Each row comes from the steps of one path. Every step used is in the known rows, and no mark comes twice. Write the path behind each row, first mark first.
(in the rows, 128 means zero)
Known rows
S/C/Q/T: [125  87 111  97 133  97 134 128 167 125 154 118 174 110 106 133 115 112
 119 173 108  82 106 138 123 137 172 131 140  85  67 134 103 106 100 146
 117 175 128 108 119 113 101  93  53 144 118]
B/C: [140 116 121 114 142 121 160 109 137 132 131 118 129 121 112 136 120 128
 114 167 117 142 124 136 148 131 156 135 145 120 126 129 113 171 117 143
 101 133 139 133 157 139 112 132 147 163 132]
J/R/N: [ 78 150 141 156 132 165 146 142 110 159 131 140 102 107 116  81 140 156
 110 150 124 110 139  86 123 137 101 104 119 134 138 135 105 129 152 105
 148 115 118 104 159 137 114 110 133  91 125]
H/A: [145 114 118 162 143 143 159 140 110 134 127 120 126 139 188 128 123 130
 138 121  94 162 124 129 131 119 131 135 134 125 134 124 138 129 146 158
 134 132 121 131 130 140 128 127 117 140 138]
E/C/Q: [134  92 110  71 152  80 126 134 147  92 167 127 168  96 113 108 124 131
 115 150 118 111 120 114 132 129 171 160 147 132 118 114  98 123 120 118
  78 166 149 110 167 141  90 117  77 107 164]
B/F/D/H/A/C/J: [188  81  74 191 175 102 161 145  89 132 138 107 121 112 160 103 156 184
 151 143  88 175 132 128 158  99 121 107 125  97 108 154 168  80 107 162
 105 155 110 164 133 155  49 130 129 117 140]
R/J: [148 109 122 144 150 120 122 114 126 137 119 132 114 113 140 103 143 134
 152 127 122 118 123 132 129 147 138 110 125 140 148 125 127  79 148 112
 106 120 134 186 127 114 104 131 127 134 123]
W/F/D/H/A/C/Q: [171  57  95 169 196  93 160 121 140 111 150  93 136 105 180 104 176 160
 125 114 100 155 124 108 156 120 139 100 142  90 105 136 160 121 112 160
  84 161 115 122 119 147  39 126  63 104 154]
S/C/B: [107 105 113 129 133 132 145 132 136 138 150 117 138 133  92 124 106 114
 133 160  96  68  87 145 141 130 135 107 143 123 113 143 118 126 111 164
 131 170 120 118 121  98 102  93 144 163 117]
D/X: [118 116 146 115 106 108 126 133 115 121 138 126 121 110 122 169 132 125
 121 130 147 135 107 116 135 114 146  89 128 125 139 134 129  85 117 116
 166 111 149 129 126 130 126 129 165 114 128]
S/C/Q: [133  79 106  90 137 112 138 122 153 113 178 118 160 102  94 121 121 130
 134 163 112  89  98 126 140 144 157 127 134 109  97 132  86 109 104 142
 107 182 128  99 145 103  99  93  87 126 121]
S/C/J: [139 114 101 114 126 105 146 131 137 136 154 110 146 123  75 115 122 159
 147 178 109  92 100 148 127 129 149 137 126 103 129 151  96  96 108 130
 131 151 134 158 134 112 105 122 142 144 118]
D/F/W: [109 129 116 111 144 100 131 162 112 125 126 133 125 112 111 150 159 147
 140 143 133 166 125 103 129 108 161 107 128  84 104 149 177 113 122 169
 135 118 118 149 112 153  97 108 113  90 144]
R/N: [106 130 126 126 130 151 147 128 140 140 112 126 146 125  95  97 117 130
 119 153 113 117 132 109 123 128 109 125 107 124  96 133  83 138 141 124
 136 130 116  98 134 136 112 118 135 108 132]
T/Q/C/A/H: [139  97  91 101 155 115 121 140 124 115 134  95 146 103 140 151 140 139
 131 175 136 163 133 161 163 131 129 107 156  96  89 126 135 110  83 143
  93 159 132 130 146 114  75 160  96  97 131]
B/F/D/H/A/C: [180  82  85 190 180 128 165 138  88 126 138 116 114 110 179 111 152 166
 150 120  87 180 131 124 170 102 108 101 131 110  99 137 162 114 107 175
 111 156 111 137 131 154  42 124 119 131 138]
Q/C/B/F/D/H: [141  91  73 185 176 118 129 176 104 143 136 121 141  97 110 123 137 135
 127 195 113 132 126 123 175 101 110  81 152 126  73 148 177 118  79 159
  82 178 105 128 118 134  62  92 128 119 120]
A/H: [125 112 119 110 121 108 120 117 117 137 118 119 134 142 152 137 136 128
 133 146 134 128 137 151 142 144 108 122 139 126 132 136 147 126 130 101
 130 119 101 121 140 109 124 149 116  94 127]
H/D: [157 131 122 131 150 148 122 144 123 122 128 135 129 124 141  99 136 136
 123 131 134 136 127 154 135 150 134 123 149 130 121 146 140 140 141 142
 160 125 112 113 121 168 123 132 116 148 125]
C/B/F/W: [107 104 115 164 151  91 124 161 115 140 135 128 121 143  94 133 146 120
 134 147 109 128 111  92 133 112 159  92 134 115  99 142 181  93 107 190
 121 146 106 106 129 124  95  78 132 117 121]
W/F/D/H/A/C/E: [151  81  92 188 180 113 187 118 132 123 130  92 137 115 179  92 172 170
 133 117  72 148 130 143 170 122 142 104 145  92 128 134 201 138 106 174
 107 158 111 133  89 153   4 155 104 142 139]
X/D/H/A/C/Q: [188  79  83 112 179  96 173 134 121  92 139 108 131  88 179 128 138 175
 126 130  75 162 123 157 162 138 122  89 159 100  80 141 122 125 145 165
  81 195 108 114 144 137  86 125 101 101 172]
H/A/C/S: [142  90 115 109 178 102 169 119 140 123 139 100 119 114 166 133 123 149
 132 101  72 179 109 124 138 104 138 147 144 122 149 125 105 128 111 171
 133 143 149 129 173 120 111 133 125 160 160]
W/F/D/H/A/C: [169  87 103 189 192 113 166 124 129 122 127  94 118 118 181 109 174 163
 129 102  98 162 124 124 158 110 122 106 141  97 123 135 164 143 118 163
 105 139 116 145 109 153  38 143 100 133 152]
E/C: [131 125 120  95 147 105 134 133 133 107 143 129 144 111 115 112 118 136
 124 137 115 121 118 134 132 121 149 165 144 145 142 115 100 150 129 122
 105 139 152 141 155 150  90 136 123 140 161]
W/F/D/X: [138  95 127 192 146 107 132 140 133 123 120 107 121 110 136 142 172 143
 102 117 155 122 119 102 144  82 158  71 125 101 128 129 148  92 107 129
 170 100 149 133 111 143  72 120 121 120 135]
Q/C/A/H/D/F/W: [126 123  94  97 172  97 133 182  89 112 123 100 152  96 124 143 171 147
 136 210 136 203 125 162 169 119 160 106 167  82  98 158 186 127  94 183
 140 133  97 125 127 170  53 148  79  76 141]
T/Q/C/B/F: [142  84  68 141 178 117 114 157 136 139 146 123 133  99  97 142 115 136
 133 171 128 115 116 123 153 121 144  97 154 113  62 125 158  85  64 159
  69 171 134 122 133 116  79  91 134 142 126]
E/C/J: [138 122 106 101 139  70 135 145 130 113 143 117 152 114  92 102 127 160
 129 167 116 114 120 135 117 117 163 170 137 127 149 134 107 111 130 109
 100 138 153 170 156 149  97 145 133 126 160]
X/D/H/A/C: [185 106  90 127 174 117 180 137 108 103 119 107 113 103 181 133 135 178
 131 120  74 170 123 168 161 131 105  93 159 107  99 142 124 148 152 165
 101 170 111 135 134 141  83 141 135 127 169]
H/A/C: [145 108 119 112 171 132 168 119 115 114 127 111 112 130 174 129 117 146
 142 108  86 155 103 132 134 131 138 149 144 117 148 121 129 128 127 168
 116 139 134 133 125 148 101 136 125 152 169]
T/Q/C: [147 106  87  99 165 138 114 149 150 121 136 128 131  97 117 143 119 145
 130 157 137 131 121 133 146 138 135 121 154 112  83 121 122 120  90 126
  77 157 154 141 133 128 106 120 120 137 143]

Which path is each row?
[149  76 102 201 194 107 166 133 125 130 127  91 121 127 176 105 167 149
 121 111  86 139 114 122 157 106 120  82 149 101 120 145 186 135 119 180
 104 153 108 139 100 143  39 126 109 135 153] : W/F/D/H/A/C/B
[154 100 109 201 156 113 138 127 137 135 130 106 131 116 149 107 182 149
 121 120 129 143 143 117 152 107 115  87 127 107 108 143 163 139 120 131
 114 130 113 141 111 139  59 134  98 113 121] : W/F/D/H
[181 113  90 166 152 127 171 150 105 118 120 115 122 107 194 131 138 166
 130 131  79 176 140 170 160 122  99  83 151 111  90 145 130 148 165 159
 117 166 101 130 137 135 105 133 127 118 145] : X/D/H/A
[121 119 126 128 126 129 161 122 121 117 157  91 146 117 104 129 132 127
 137 157 101 129 102 161 151 112 142 122 127 103 123 134  92 131 101 181
 151 163 132 122 142 111  71 141 112 144 106] : S/C/A
[144  83 114  98 171  92 159 129 139 109 125 110 146 118 180 136 116 125
 120 126  85 144 109 127 119 135 172 146 148  89 100 121 139 101 117 172
  99 159 128 117 117 148 103 119  62 136 170] : H/A/C/Q/T
[152 125  98 131 153 135 126 148 106 125 131 137 132  95 134 113 140 144
 135 139 145 149 133 156 144 127 145 107 143 104  99 157 177 120 128 156
 164 118  99 129 101 183  94 129 124 134 127] : H/D/F
[134 107 134 167 124 138 123 165 103 114 114 122 121 111 155 145 148 138
 105 127 144 129 117 116 141  90 132  57 131 115 126 138 135  87 130 123
 188 117 156 140 126 147 117 119 138 108 140] : F/D/X
[148 110  90 113 144 114 118 132  97 134 121 128 140 110 157 125 147 143
 139 154 146 147 144 174 153 142 124 103 154 103 106 161 192 117 130 128
 159 108  75 118 113 158  92 148 114  98 125] : A/H/D/F
[117 116 122  98 133  76 142 126 105  99 140  94 160 118 140 123 141 126
 124 159 110 153 133 164 151 109 140 148 149 125 146 123 118 141 121 139
 125 139 128 129 173 133  57 180  98  97 151] : E/C/A/H
[126  97 115  81 148  63 122 143 160 100 144 127 181  97 124 121 119 112
 102 160 116 105 128 125 113 122 185 160 151 107  89 115 112 118 118 124
  86 159 147 121 143 148  92 119  46 127 162] : E/C/Q/T
[149  89 114 109 164  89 171 107 132 131 160 102 124 108 174 130 139 151
 147 113  63 203 122 134 159 121  96 129 146 123 135 148 129 150 119 162
 101 163 123 143 159 117  94 149 134 133 142] : D/H/A/C/S
[110 113 118 112 149  95 130 146 128 114 140 122 148 122 106 111 110 115
 115 147 103  92 109 130 129 117 147 138 157 146 135 127 127 140 129 144
 102 155 139 131 145 134  93 117 137 141 160] : E/C/B
[100 141 117 119 146  96 150 155 117 137 146 128 131  97  80  62 136 182
 115 185 114  99 130 100 114 123 142 150 132 131 158 142  88 111 148  87
 117 124 145 152 178 160  87 134 137  95 159] : E/C/J/R/N
[134 118 108 133 135 106 135 134  76 118 128  97 152 109 164 129 164 134
 133 160 140 183 145 189 160 119 133  93 142  88 111 160 187 108 120 168
 177 122  80 119 127 156  64 177 100  87 114] : C/A/H/D/F
[156  77 107  95 164  97 164 110 122 110 169 111 137 108 178 124 138 144
 151 125  76 176 117 127 154 154 118 129 147 113 114 140 145 129 125 156
  67 181 106 125 129 138  87 137 102  98 151] : D/H/A/C/Q
[152 111 117 156 134 126 163 128 105 140 150 120 128 128 191 127 140 136
 152 130  83 189 133 138 150 137  93 119 139 125 126 144 157 146 147 149
 106 152  97 143 123 136 112 143 128 118 122] : D/H/A
[165  97 107 164 171 146 162 141 101 116 123 112 115 121 207 105 150 159
 136 114  80 174 126 139 157 118  93  96 148 112 120 145 150 147 145 159
 118 159 120 155 121 157  81 142 112 120 157] : F/D/H/A/C
[110 115 101 123 160 121 126 165 128 133 124 121 143 114  95 135 110 117
 118 187 122 106 107 127 143 125 136 115 161 136 109 132 147 128  95 148
  92 160 126 125 117 124 112  99 136 136 137] : Q/C/B
[136 117  82 111 163 107 135 158  85 120 128  98 160  82 131 141 151 141
 132 206 142 184 136 181 176 117 141 113 162  93  99 153 175 124  86 165
 139 136  95 122 125 163  52 162  96  93 126] : Q/C/A/H/D/F
[134 112 110 105 154  89 166 136  90 115 125  91 143 111 136 139 172 141
 123 201 123 211 131 167 172 120 179  97 162  72 108 164 175 159 118 200
 146 126  97 124 156 175  53 164 102 108 133] : B/C/A/H/D/F/W
[152 116 112 117 141 127 113 130 111 130 117 125 137 135 164 112 144 133
 131 146 138 137 136 172 146 162 113 115 159 127 126 150 164 134 143 114
 159 116  85 103 134 145 119 152 110 113 125] : A/H/D
[167 123  97 141 139 114 146 141 121 113 120 122 125  97 143 132 143 164
 120 138 109 149 143 166 157 130  96  77 145 115  84 148 124 149 154 133
 112 162 107 133 136 126 106 134 135 109 137] : X/D/H
[107 111 102 109 120 138 168 117 147 129 155 116 158 118  92 106 115 143
 144 168  78  80 108 171 154 148 161 130 140 112 124 131 142 131  94 158
 139 181 125 111 106 112  56 131 137 173 101] : S/C/E
[136  88 118  98 142  78 149 114 161 125 134 117 168 109 120 144 119 108
  92 191 118 128 129 128 129 133 192 132 151  87  74 129 125 141 108 145
  82 157 135 115 142 139 113 112  75 149 136] : B/C/Q/T
[140 119 120  99 151  92 137 137 100  95 139  99 163 113 151 104 148 130
 121 161 114 159 131 185 158 126 146 143 165 126 140 135 128 148 132 147
 149 138 115 119 168 162  53 183  91 113 147] : E/C/A/H/D
[128  95 125  61 160  74 128 115 163 100 129 121 152 109 122 138 120 121
 110 136 118 106 111 123 114 145 174 142 146  90  89 125 126  97  98 140
  91 158 139 114 112 137  99 120  63 124 162] : A/C/Q/T
[130 112 140 125 116 103 130 132  83 110 131  94 143 118 165 149 164 123
 119 156 143 176 125 177 161 123 136  78 147 107 135 155 161  93 123 148
 204 115 105 104 140 143  83 180 120  86 117] : C/A/H/D/X
[157 107 117 114 160 116 172 111 111 123 149 112 117 122 179 127 134 149
 157 118  74 184 115 140 154 147 101 134 147 121 136 143 147 148 133 158
  91 158 108 147 119 143  87 151 133 127 148] : D/H/A/C
[143 105  99 119 147  99 168 113  88 123 130  89 149 100 142 133 152 135
 120 194 128 193 141 189 177 118 161 103 156  84 107 157 167 152 109 181
 146 127  94 123 153 165  53 173 119 123 122] : B/C/A/H/D/F
[178  90  88 123 180  91 180 134 129 112 130  98 118  88 173 137 139 180
 125 115  61 193 128 162 168 107 101  91 158 111  99 147 106 146 136 170
 115 178 123 130 172 116  92 139 135 133 164] : X/D/H/A/C/S
[144 103  77  92 183 107 118 178 108 108 130 104 145  88 139 144 170 158
 138 190 140 194 128 161 167 132 159  86 174  65  67 154 183 109  90 185
 122 151 114 135 131 164  50 146  79  83 140] : T/Q/C/A/H/D/F/W
[133 117 117 145 152  97 128 154 119 131 136 134 118 130  98 135 158 142
 145 138 123 164 125  91 135 113 163 121 120 112 107 128 154 102 104 169
 124 125 122 116 142 138  88  96 111 116 124] : B/F/W
[127  99 117 131 174 125 167 131 114 121 124 107 115 140 166 126 110 130
 133 118  74 129  92 133 134 129 140 126 154 122 140 132 154 120 127 189
 114 156 123 129 115 136 103 121 142 154 166] : H/A/C/B
